In the rows, zero is written as 100.
Known rows, with every step that occurs:
lipu -> dolun -> ginus: 118,122,105,90,92,90,102,91,116,89,104,103,98,85,104,108,98,86,97,75,93,91,86,106,94,133,91,81,107,96,98,93,93,112,86,99,93,106,93,95,106,121,80,111,96,114
lipu -> sudu -> tevok -> molu -> tibu: 85,102,123,103,127,107,107,103,93,90,107,164,69,99,97,92,111,99,89,95,103,104,68,118,96,129,116,109,104,92,89,87,98,104,86,96,81,81,122,97,109,113,124,118,83,110
tibu -> sudu -> lipu -> dolun: 80,136,97,96,108,105,104,95,108,90,95,85,117,74,72,116,104,81,131,71,114,87,90,102,96,104,104,113,101,100,106,110,89,106,132,95,85,103,102,113,117,98,91,124,93,120
tibu -> sudu: 80,117,99,104,110,102,104,104,104,94,99,90,93,93,88,101,102,92,111,84,114,91,96,101,98,84,95,127,97,99,96,109,92,101,106,101,104,104,113,104,107,97,127,96,104,97
dolun -> lipu -> molu -> tibu -> sudu -> tevok: 77,101,115,89,128,111,104,107,101,69,102,123,73,81,90,99,114,95,131,68,83,88,103,104,106,104,98,135,104,97,101,102,100,77,81,111,108,88,116,97,100,123,129,108,81,97
dolun -> lipu -> molu: 105,108,99,89,100,105,103,103,102,89,104,78,127,85,111,99,99,106,130,81,86,94,111,94,112,84,103,103,97,103,116,104,116,81,88,101,111,109,96,93,102,121,87,109,105,97
bafiv -> tibu -> sudu -> tevok -> molu: 69,113,114,108,117,109,100,102,88,101,97,140,95,86,67,94,97,95,119,76,118,85,81,137,99,126,102,115,99,98,108,87,87,89,78,88,96,84,116,92,98,113,139,101,79,88
ginus -> dolun -> lipu -> sudu -> tevok -> molu: 80,146,112,95,104,97,107,104,97,86,109,124,101,82,101,103,109,105,126,66,91,99,69,97,85,99,116,129,98,91,97,89,107,87,111,101,86,95,111,100,127,116,94,133,90,117
molu -> tevok -> sudu -> lipu: 88,109,100,107,123,110,100,104,95,93,95,111,87,81,90,96,110,92,118,92,134,98,111,103,99,117,110,85,103,106,94,78,87,91,124,92,99,87,119,124,96,92,102,121,62,95
dolun -> lipu -> sudu -> tevok -> gikip: 95,106,104,98,115,97,105,107,84,75,106,136,98,99,75,93,113,99,145,90,96,108,86,101,94,111,111,136,103,90,113,109,98,112,96,110,96,97,109,87,104,102,103,147,70,131
bafiv -> tibu -> molu -> lipu: 106,105,125,107,109,104,109,95,100,103,102,96,119,85,97,109,87,102,105,105,101,102,110,129,97,120,114,58,106,107,90,104,98,98,50,87,105,125,101,92,101,115,110,93,99,88
gikip -> tevok: 88,85,99,102,108,109,98,106,97,96,102,98,78,94,83,103,91,88,111,97,121,96,115,105,100,95,92,118,103,99,104,109,101,93,119,106,100,90,95,93,94,105,107,82,85,95
tibu -> bafiv: 100,107,83,101,97,107,100,106,98,95,98,102,77,103,100,102,96,100,81,103,116,95,86,92,92,106,99,106,99,99,112,109,92,97,98,96,103,99,94,103,86,99,124,108,85,111
bafiv -> tibu -> molu -> lipu -> sudu: 106,116,124,111,124,104,115,101,101,92,110,99,118,86,98,105,86,97,112,102,111,105,94,129,105,98,114,59,101,102,88,120,96,111,55,87,97,136,111,83,103,114,109,92,98,92
tibu -> molu: 93,114,115,99,95,112,102,100,102,104,105,87,93,96,95,102,90,103,85,90,113,98,105,101,105,127,113,86,101,102,100,94,94,98,87,93,103,91,101,96,118,96,115,102,110,103
tibu -> sudu -> lipu -> molu -> tevok: 58,114,111,97,123,126,101,112,97,80,100,81,95,69,92,103,109,94,110,75,130,85,114,102,121,76,101,95,95,110,117,105,90,78,108,90,111,91,115,118,105,102,124,105,81,110
sudu -> lipu -> kufub: 91,103,97,98,114,136,103,101,93,104,91,123,93,88,113,107,104,91,104,91,122,100,92,96,105,106,114,88,99,103,97,111,101,87,93,98,97,95,95,107,111,99,88,120,99,123
dolun -> lipu -> molu -> tevok -> sudu: 98,114,98,102,123,103,105,109,102,81,104,95,102,73,96,88,108,103,138,63,120,89,115,99,104,95,98,95,95,99,111,84,102,69,105,99,117,88,111,112,99,113,102,94,75,82
ginus -> dolun -> lipu: 101,131,100,90,92,86,106,101,107,92,103,82,114,81,112,112,108,104,125,81,78,101,98,82,86,97,102,114,100,102,105,97,111,90,126,112,99,107,96,102,108,109,80,118,101,105
sudu -> tevok -> gikip: 86,98,102,100,101,108,97,98,82,88,98,134,82,112,74,92,115,96,107,95,99,104,106,116,98,127,101,117,110,96,115,92,93,100,91,100,101,75,99,98,106,94,118,122,73,128
lipu -> molu: 92,113,97,98,100,109,99,103,101,92,103,89,108,97,108,96,98,105,101,82,99,92,112,107,121,80,95,93,98,102,113,103,106,83,95,94,108,93,95,96,107,111,106,88,102,110
molu -> tibu -> sudu -> lipu: 82,96,115,95,120,114,106,103,105,89,97,111,92,84,94,108,111,89,115,96,112,101,99,107,95,112,112,110,106,103,90,106,91,100,121,102,92,104,120,111,94,90,118,111,87,111
tevok -> gikip: 102,105,101,99,95,104,102,98,92,95,101,108,100,108,85,94,110,100,112,97,112,110,113,111,92,111,101,98,103,97,115,95,97,104,112,98,103,90,99,102,105,85,115,102,93,134
molu -> tevok -> sudu: 94,112,99,112,122,102,100,106,96,93,99,111,70,87,88,89,109,98,111,86,132,95,103,102,89,109,95,90,98,97,101,82,91,91,115,101,105,81,114,117,99,94,112,90,70,78
bafiv -> tibu -> sudu: 89,105,105,106,120,99,104,106,100,95,99,96,103,86,81,100,96,90,126,87,116,90,93,124,99,104,90,96,98,102,107,112,91,102,96,95,101,111,109,93,87,108,124,85,87,89
tevok -> sudu: 103,121,95,109,108,104,103,99,102,98,98,109,99,101,94,90,101,97,122,78,124,98,100,109,93,109,100,109,98,94,93,87,98,99,121,98,101,95,108,105,104,95,105,97,90,96
gikip -> tevok -> sudu -> lipu -> kufub: 78,115,96,109,129,145,107,108,87,100,93,131,71,85,88,99,98,77,137,72,163,96,107,103,101,110,107,114,101,99,95,106,97,79,134,98,98,80,96,105,106,99,98,106,80,111
lipu -> molu -> tibu -> sudu -> tevok: 66,103,111,99,128,121,101,105,98,74,103,125,56,95,90,95,114,91,101,73,92,87,99,117,116,95,90,123,105,93,104,102,95,78,87,103,104,76,114,97,104,114,148,98,81,100
tevok -> sudu -> lipu -> molu: 85,136,92,100,110,122,101,101,98,97,95,98,122,90,105,91,101,95,127,63,136,94,116,114,119,100,114,93,98,104,110,89,101,82,127,83,102,94,104,106,107,99,104,107,91,111
lipu -> dolun: 105,120,94,99,100,90,101,91,107,95,102,98,109,86,84,107,102,93,105,88,89,94,85,103,94,113,95,90,104,93,105,102,99,102,109,102,89,87,90,105,114,108,79,101,96,111
sudu -> lipu -> molu -> tevok -> gikip: 75,109,105,93,110,124,100,105,85,83,102,93,103,86,90,93,116,103,113,85,129,103,133,112,117,103,105,68,104,110,132,91,95,84,110,83,109,78,102,116,104,96,112,121,72,141
tevok -> molu -> lipu -> dolun -> ginus: 117,134,119,92,83,95,111,83,115,100,101,107,127,79,112,109,95,97,108,79,95,96,87,119,82,120,107,63,107,98,79,82,98,105,72,85,93,129,101,107,121,129,83,105,108,109
gikip -> tevok -> sudu -> lipu -> molu -> tibu: 83,102,106,99,132,130,103,105,99,85,100,114,81,79,94,96,102,85,129,76,144,95,131,123,112,112,106,103,110,102,101,91,101,77,146,93,97,78,107,103,92,108,124,86,79,109
tevok -> sudu -> lipu: 97,119,94,105,111,110,102,97,99,102,92,110,118,92,95,96,102,92,127,85,133,101,107,108,95,110,115,108,100,103,94,87,94,101,130,89,95,100,109,113,101,89,94,116,87,106

Rows:
83,106,116,101,104,110,103,105,90,90,110,94,69,90,71,96,111,108,89,94,129,104,119,108,95,139,109,67,105,102,118,81,87,98,88,94,112,68,105,111,119,84,131,105,81,117	tibu -> molu -> tevok -> gikip
74,123,105,98,126,121,102,106,97,92,97,86,130,73,90,103,94,91,136,69,126,88,111,131,124,88,99,86,97,109,123,111,96,86,96,79,104,113,106,93,87,110,123,96,85,111	bafiv -> tibu -> sudu -> lipu -> molu
103,104,104,108,113,129,110,97,96,96,97,124,92,94,117,104,104,93,104,101,99,105,99,97,92,75,101,86,100,99,79,119,107,85,77,106,107,118,96,105,117,112,89,96,108,105	molu -> lipu -> kufub
82,109,98,105,117,122,100,104,94,97,94,106,89,89,80,101,94,82,138,83,151,96,120,110,98,114,110,122,103,102,94,93,95,92,149,93,95,91,104,102,94,93,101,104,71,100	gikip -> tevok -> sudu -> lipu
83,112,104,92,101,123,99,100,100,96,97,85,119,90,114,102,101,100,105,84,112,97,114,108,128,93,112,87,100,110,115,100,104,85,106,85,103,98,98,101,101,108,99,108,97,121	sudu -> lipu -> molu
80,112,103,104,137,135,109,106,91,98,90,122,102,76,89,108,101,83,133,78,138,94,84,116,102,107,104,90,96,107,105,125,92,88,89,95,100,107,106,97,95,103,110,109,84,110	bafiv -> tibu -> sudu -> lipu -> kufub
80,119,122,110,116,115,107,100,95,81,108,123,85,98,97,104,97,93,97,98,95,104,90,112,106,96,118,99,105,97,79,115,96,104,61,92,96,111,113,93,121,112,116,119,92,100	tibu -> molu -> lipu -> sudu -> tevok
90,103,113,112,122,104,106,100,93,81,104,137,93,102,98,98,106,91,111,106,80,107,88,109,106,69,106,115,105,96,81,120,99,107,76,102,91,117,114,95,102,120,98,117,83,98	molu -> lipu -> sudu -> tevok
82,103,116,102,110,108,102,105,97,91,107,91,70,80,88,103,101,103,80,96,122,96,106,97,104,125,108,68,101,105,104,89,88,90,82,95,110,75,110,111,114,95,119,98,89,85	tibu -> molu -> tevok
103,98,95,95,110,118,103,108,103,83,103,108,68,96,112,98,101,101,73,92,106,94,100,105,105,106,98,88,102,99,116,105,99,81,88,94,104,85,97,99,84,110,143,94,84,117	lipu -> molu -> tibu -> bafiv
102,109,117,104,108,105,104,101,98,105,102,95,104,86,89,104,85,99,101,99,115,96,101,126,104,146,109,69,102,105,107,95,94,99,71,87,101,95,101,88,98,107,116,90,95,94	bafiv -> tibu -> molu
74,97,111,94,112,119,97,107,95,86,101,92,94,78,105,102,108,100,102,90,120,94,120,101,127,94,109,64,100,112,120,94,97,75,99,87,107,87,105,115,96,107,102,111,77,112	sudu -> lipu -> molu -> tevok
77,124,112,106,122,121,103,104,97,95,99,99,82,75,87,99,103,97,106,83,154,97,114,105,101,143,121,79,100,109,95,76,81,91,115,87,102,80,118,120,115,88,119,115,74,90	tibu -> molu -> tevok -> sudu -> lipu
84,129,102,90,108,99,104,108,103,77,109,70,93,64,114,106,115,108,113,71,86,92,109,86,107,80,93,82,96,107,122,92,113,63,112,108,112,89,98,111,111,122,90,103,88,105	ginus -> dolun -> lipu -> molu -> tevok
88,96,112,106,98,112,105,97,94,107,101,109,106,87,89,103,90,101,117,98,128,99,113,117,89,75,110,101,103,102,83,94,103,84,105,90,103,109,101,104,112,116,109,82,104,88	gikip -> tevok -> molu -> lipu
83,100,105,100,114,110,98,108,97,83,105,88,85,85,102,95,107,106,89,89,108,91,114,100,118,84,92,71,97,101,121,97,98,76,88,96,113,81,103,108,102,114,113,86,88,97	lipu -> molu -> tevok
114,97,95,84,109,109,110,111,105,80,105,102,81,85,114,101,103,105,101,89,92,93,98,93,96,109,102,94,103,97,116,106,106,78,81,101,109,97,99,97,81,118,127,109,85,111	dolun -> lipu -> molu -> tibu -> bafiv
81,111,112,101,97,110,97,97,89,107,98,143,86,101,86,93,102,105,94,95,104,95,84,116,98,120,112,112,102,96,99,74,94,87,82,89,96,74,105,105,116,110,115,115,92,102	sudu -> tevok -> molu
98,128,103,96,111,108,103,97,111,85,98,110,97,70,84,108,93,70,137,56,145,86,106,118,92,149,99,101,112,99,101,90,87,104,140,93,85,99,98,101,98,115,80,106,70,111	gikip -> tevok -> sudu -> lipu -> dolun -> ginus
80,125,125,109,110,119,110,98,84,78,110,129,85,107,78,95,108,96,110,94,108,112,101,122,101,108,119,102,108,96,93,111,92,113,67,91,99,99,112,96,128,100,131,132,82,126	tibu -> molu -> lipu -> sudu -> tevok -> gikip
90,79,118,98,111,110,105,101,97,108,104,125,65,86,92,100,96,98,97,97,127,100,108,118,86,124,108,101,107,95,92,80,101,87,119,98,94,78,107,103,99,107,120,81,93,95	gikip -> tevok -> molu -> tibu
99,112,120,102,98,114,108,94,104,98,105,85,104,95,101,108,93,102,95,100,98,103,114,107,98,102,117,78,103,106,83,102,101,96,70,91,108,117,105,103,124,106,113,98,114,88	tibu -> molu -> lipu
87,151,102,100,117,99,106,110,105,77,108,83,90,66,110,95,116,107,131,49,107,90,110,91,96,83,97,89,96,100,115,78,109,63,133,105,113,84,104,117,116,114,104,97,82,97	ginus -> dolun -> lipu -> molu -> tevok -> sudu
80,116,114,106,108,134,108,93,83,102,92,162,77,97,105,96,104,100,100,85,103,100,84,112,91,97,112,98,102,97,82,93,101,72,54,94,104,91,99,113,131,120,103,111,98,104	sudu -> tevok -> molu -> lipu -> kufub
93,100,96,88,112,128,103,106,101,83,99,109,85,87,115,105,103,97,81,94,114,96,106,105,111,117,109,83,105,107,116,105,97,78,102,86,100,95,97,106,82,108,133,122,77,132	sudu -> lipu -> molu -> tibu -> bafiv
101,107,103,94,100,110,107,103,100,106,103,128,74,98,106,98,101,110,65,95,123,99,80,108,79,137,113,89,102,95,103,84,92,90,94,88,96,86,105,110,93,100,145,101,87,110	tevok -> molu -> tibu -> bafiv
77,112,120,93,113,114,107,99,104,104,98,116,103,80,95,104,108,98,111,83,133,98,95,114,91,124,125,110,101,105,82,86,91,92,120,84,90,101,126,117,110,91,127,116,102,110	tevok -> molu -> tibu -> sudu -> lipu
122,120,113,92,96,91,107,86,117,85,102,103,116,82,114,114,101,87,109,83,78,96,93,111,87,111,96,68,110,98,78,104,100,113,72,99,95,133,95,102,110,130,72,112,103,105	molu -> lipu -> dolun -> ginus
80,104,108,105,119,104,101,106,92,81,103,135,82,103,91,94,105,94,104,99,95,102,73,104,110,95,101,122,100,93,97,113,96,108,90,103,87,92,112,91,99,108,104,118,82,105	lipu -> sudu -> tevok
83,108,118,105,95,108,102,91,91,103,97,145,102,100,93,98,101,104,101,99,95,100,94,119,92,98,115,102,106,99,79,84,101,85,65,87,98,97,107,108,117,119,106,110,95,95	sudu -> tevok -> molu -> lipu
88,125,90,104,117,108,100,98,103,90,95,109,106,73,61,109,96,77,146,67,145,89,106,113,94,123,104,111,107,98,103,97,92,98,160,96,81,75,93,111,105,106,82,106,72,106	gikip -> tevok -> sudu -> lipu -> dolun
94,143,102,87,94,97,105,102,108,83,108,70,115,80,122,106,107,105,123,64,78,93,111,88,105,77,99,103,98,102,119,95,118,73,114,104,107,103,89,101,118,120,89,107,111,119	ginus -> dolun -> lipu -> molu
92,116,108,104,96,104,105,90,100,104,103,104,113,78,74,111,88,94,120,83,111,95,103,119,83,98,103,95,107,96,90,95,102,87,111,93,89,100,92,110,122,123,90,87,101,95	gikip -> tevok -> molu -> lipu -> dolun
95,113,115,115,134,108,105,106,96,97,104,107,73,73,76,92,97,96,110,87,146,92,107,128,95,152,106,58,101,101,107,76,82,89,87,88,107,79,115,105,96,102,131,86,69,70	bafiv -> tibu -> molu -> tevok -> sudu
80,142,109,87,119,100,114,107,115,74,111,78,95,69,113,108,114,100,125,51,79,91,104,94,95,83,95,116,99,99,105,103,113,70,126,109,104,100,109,107,117,113,121,93,102,113	ginus -> dolun -> lipu -> molu -> tibu -> sudu
123,125,131,93,106,96,111,86,116,87,105,97,116,71,99,119,83,87,111,80,96,93,96,136,94,156,103,33,113,105,90,99,92,109,49,87,96,129,95,87,106,135,88,97,99,97	bafiv -> tibu -> molu -> lipu -> dolun -> ginus
102,134,110,90,118,98,106,95,115,84,98,99,122,62,87,117,92,73,136,64,117,83,84,128,97,144,95,72,108,104,106,107,83,113,95,88,86,126,104,93,90,120,89,118,80,112	bafiv -> tibu -> sudu -> lipu -> dolun -> ginus
84,112,115,110,110,112,112,104,90,99,108,114,105,87,96,101,89,97,126,98,131,105,99,116,93,59,112,105,98,96,83,114,104,96,109,90,94,118,111,95,112,117,106,87,98,95	gikip -> tevok -> molu -> lipu -> sudu
84,144,109,105,118,111,101,96,106,88,100,97,87,65,73,106,105,90,111,66,143,91,100,107,94,161,118,67,104,102,104,76,81,92,122,87,90,67,106,128,124,98,99,120,75,104	tibu -> molu -> tevok -> sudu -> lipu -> dolun
98,96,106,100,121,94,104,108,93,81,103,126,99,91,95,99,106,95,137,89,81,101,75,91,101,97,105,137,100,93,102,114,100,107,85,111,92,105,111,86,98,117,84,133,74,101	dolun -> lipu -> sudu -> tevok
80,118,100,109,136,137,105,106,90,94,91,133,67,75,101,95,116,87,118,76,150,96,95,95,97,112,107,84,97,103,96,91,91,76,113,98,103,77,107,127,109,95,99,119,72,104	molu -> tevok -> sudu -> lipu -> kufub
82,140,103,96,110,94,108,106,92,72,112,122,92,91,85,100,122,99,145,71,88,111,87,99,86,105,106,134,104,93,117,106,104,104,118,109,91,92,105,93,115,102,99,147,69,150	ginus -> dolun -> lipu -> sudu -> tevok -> gikip
77,122,109,107,133,148,108,108,90,96,96,124,60,73,96,100,106,92,102,69,166,95,101,95,103,143,119,73,97,104,95,87,85,76,95,93,107,67,112,122,129,93,112,116,80,109	tibu -> molu -> tevok -> sudu -> lipu -> kufub
